What can hang from each mark
N: P S
F: W
S: N P X
Y: S X
X: P S Y
P: N
W: F X

Known rows, with every way that one mark hangs from another
W{F X{P Y}}: .08  -.10  .46  .12  .14  .04  -.40  -.24  -.28  .33  .09  .04  -.20  .14  .22  -.17  .11  .10  -.22  -.13  .21
Y{X{P S}}: .00  -.01  .36  .05  -.21  -.14  -.20  .14  .31  -.11  .16  -.16  -.43  -.16  .34  .13  .02  .06  .05  -.18  .11
S{N P}: -.13  .11  -.34  .36  .01  -.03  .08  .01  .14  -.04  .12  .33  -.03  -.44  -.05  .27  -.02  .14  .14  .07  .31
P{N{S{X{Y}}}}: .48  .05  .45  -.41  .16  -.13  -.21  -.08  -.13  -.35  .25  .00  .37  -.36  .03  .36  .19  .18  .03  -.22  .04
N{P S{X{Y}}}: .61  .02  .15  -.02  .32  .02  -.18  .14  .27  -.14  .37  .06  .30  -.30  .14  .11  .27  .20  -.14  -.30  .29
W{X}: .06  -.16  .01  -.06  -.02  -.10  -.13  .06  -.09  .03  .13  .17  -.47  .05  -.08  .03  .01  .09  -.05  -.11  .12
F{W}: .22  -.25  .09  -.03  -.29  -.13  .04  .10  -.13  -.26  .10  .20  -.15  -.11  -.20  .21  -.13  .12  .24  -.13  .09
W{X{P S{N}}}: -.05  .36  -.05  .23  -.25  -.03  -.11  -.08  .00  -.13  .03  -.12  -.39  .07  .13  -.02  .12  .13  .02  -.03  .05
Y{S{N{P}} X}: -.03  -.15  -.14  .28  .15  .08  -.18  .43  .22  -.05  .27  .17  -.03  -.44  .15  .25  -.04  .04  .12  .20  .14
X{Y{S{N P}}}: -.06  .13  -.02  .36  .15  .03  -.05  .00  .02  .01  .04  .10  .16  -.34  .23  .47  -.13  -.13  -.09  .13  .05
X{Y}: .33  .00  .44  .08  .17  -.16  -.05  -.05  -.05  -.09  .21  .17  -.18  -.12  .08  .31  -.04  -.01  -.15  -.17  .17
S{N X{Y}}: .40  .21  .19  .28  .08  -.18  -.06  -.01  -.10  -.40  .30  .06  .25  -.34  .19  .16  .25  .38  -.10  .17  .15
P{N}: .10  .02  .11  -.26  .04  -.12  -.02  -.02  -.22  -.17  .07  .26  -.14  -.26  -.16  .44  -.07  .01  .16  -.15  .23
F{W{X{S}}}: .12  -.16  .15  -.19  -.40  -.11  .05  .17  -.14  -.23  -.10  -.10  -.49  .12  -.04  .12  .01  -.08  -.03  -.14  -.07
W{F X{S Y}}: .13  -.04  .61  -.07  .23  -.09  -.17  .05  -.19  .12  -.02  -.04  -.48  .05  .21  .12  .13  -.28  -.51  .04  .00
X{P{N} S}: .09  .33  .21  -.23  -.12  -.05  -.05  -.09  -.10  -.15  -.08  -.07  -.20  -.09  .13  .40  -.04  -.07  .14  -.34  .17
Y{X}: .00  -.33  .28  -.02  -.02  -.22  -.19  .24  .18  -.11  .29  .18  -.32  -.32  .04  .20  .01  .16  .10  -.02  .14
S{P{N} X}: .06  .04  -.24  -.30  -.03  -.04  -.06  .06  -.11  -.09  -.05  .08  .25  -.44  .08  .36  .16  .26  .09  -.17  .47
S{X}: .23  .00  -.02  -.04  -.06  -.12  -.13  .17  .03  -.21  .27  .12  -.01  -.18  .01  .16  .12  .30  -.03  .01  .22
W{F X{Y}}: .10  -.21  .48  .00  .29  -.05  -.26  -.06  -.30  .25  .10  .18  -.28  -.01  .09  .03  .11  -.03  -.34  .05  .12
X{S{N}}: .07  .35  .07  .22  -.03  -.11  .12  .14  .11  -.36  .13  .18  -.33  -.27  -.01  .38  .00  -.07  .03  .14  .01
F{W{X}}: .13  -.39  .01  -.11  -.35  -.10  -.06  .09  -.26  -.14  .02  .05  -.31  .12  -.16  -.04  -.02  .16  .13  -.10  .04
W{F X}: -.11  -.29  .14  -.05  .14  .00  -.27  .06  -.21  .25  .10  .27  -.45  -.02  -.11  -.02  .05  -.02  -.14  .09  .16

Rows
-.27  -.09  .06  .27  .23  .16  -.30  .00  -.25  .37  -.04  .11  .05  -.21  .22  .18  .01  -.16  -.25  .34  .03
W{F X{Y{S{N P}}}}
-.01  .22  .12  -.36  -.16  -.02  -.13  -.12  -.22  -.05  -.15  -.18  -.39  .10  .11  .15  .04  -.01  .03  -.34  .13
W{X{P{N} S}}
.10  -.02  .19  .27  -.38  .07  -.22  -.16  -.41  -.14  -.02  -.22  .13  .17  .21  -.03  -.08  .18  .15  .01  -.17
F{W{X{P Y{S{N}}}}}
.23  .14  .01  -.22  -.15  -.05  -.25  -.09  -.21  -.21  .08  -.05  .23  -.19  .08  .12  .15  .43  .19  -.25  .38
S{X{P{N}}}
-.10  -.17  .20  -.36  .06  .09  -.48  -.23  -.27  .22  .06  .13  -.08  -.06  -.13  -.01  .06  .03  .23  -.22  .06
W{F X{P{N{S}}}}
.30  -.22  .32  .05  -.36  -.06  -.18  -.25  -.31  -.08  .00  -.19  -.07  .26  .14  -.17  .03  .31  .04  -.35  .12
F{W{X{P Y}}}
.15  .17  .44  -.11  .04  .04  -.28  -.17  -.31  -.01  -.01  -.09  .15  -.06  .22  .45  -.19  -.06  .08  -.28  .04
X{P{N} Y{S}}
-.04  .03  .19  -.18  .17  .06  -.10  -.03  -.19  .08  -.17  .02  .17  -.31  .19  .66  -.19  -.25  -.04  -.15  .18
X{Y{S{P{N}}}}
.12  .07  -.02  .20  .11  -.05  .03  .39  .36  -.23  .20  .13  -.24  -.49  .20  .24  .15  .04  -.03  .07  .28
Y{X{S{N{P}}}}
.28  .00  .46  -.03  -.39  -.09  -.05  -.13  -.19  -.20  -.11  -.39  -.28  .27  .28  -.05  .05  .07  -.10  -.37  .01
F{W{X{P S Y}}}
-.01  -.16  .26  -.21  -.14  -.09  -.31  -.05  -.08  -.09  .12  .01  -.09  -.32  .15  .17  .01  .28  .31  -.26  .26
Y{X{P{N}}}
-.13  .11  -.40  .24  -.09  .07  -.14  .23  .09  -.09  .08  .08  .30  -.43  .17  .31  .01  .19  .06  .30  .16
Y{S{N P X}}
.36  .21  -.41  .26  .15  .05  -.01  .25  .11  -.24  .30  .21  .25  -.41  .01  .04  .27  .40  .04  .06  .48
S{N{P} X}
.01  .13  -.42  .29  -.04  -.03  -.01  .13  .11  -.17  .16  .15  .24  -.49  .08  .16  .19  .41  .07  .15  .39
S{N P X}
-.11  -.06  -.25  -.04  -.07  .03  -.20  .27  .12  .08  .04  -.03  .15  -.29  .21  .31  -.05  .08  -.08  .10  .19
Y{S{P X}}
-.34  -.42  -.01  .02  -.06  -.02  -.26  .33  .28  .18  .07  .06  -.19  -.37  .23  .37  -.20  -.11  .04  .08  .08
Y{S{P} X}
.41  -.03  -.21  -.09  .21  .05  -.21  .25  .35  -.12  .39  .17  .16  -.32  -.08  .08  .22  .23  .05  -.22  .32
N{P S{X}}
-.05  -.03  .34  .22  .24  .08  -.32  .04  -.40  .16  .10  .15  -.05  -.08  .12  .16  .01  -.15  -.25  .41  -.15
W{F X{Y{S{N}}}}
-.06  -.09  .27  -.16  .11  -.06  -.17  .16  -.11  .15  -.02  .12  -.60  .02  .03  .08  .06  -.25  -.26  .13  .01
W{F X{S}}
-.16  -.18  .28  -.24  -.15  -.01  -.40  .10  -.12  -.02  .02  -.09  .02  -.25  .21  .34  -.17  .06  .28  -.11  .01
Y{S X{P{N}}}
.14  .09  .41  .18  .02  .04  -.30  -.11  -.04  .09  .12  -.08  .00  .08  .32  .27  -.21  -.07  -.06  -.20  .00
X{P Y{S}}
-.24  .20  -.30  .17  -.10  -.03  .05  .06  .12  -.01  -.09  .03  -.37  -.18  .11  .16  .11  -.05  -.11  .04  .16
W{X{S{N P}}}
.15  .17  .32  .31  .11  -.01  -.11  .03  -.12  -.18  .20  .13  .05  -.19  .15  .44  -.15  -.10  -.07  .20  -.14
X{Y{S{N}}}
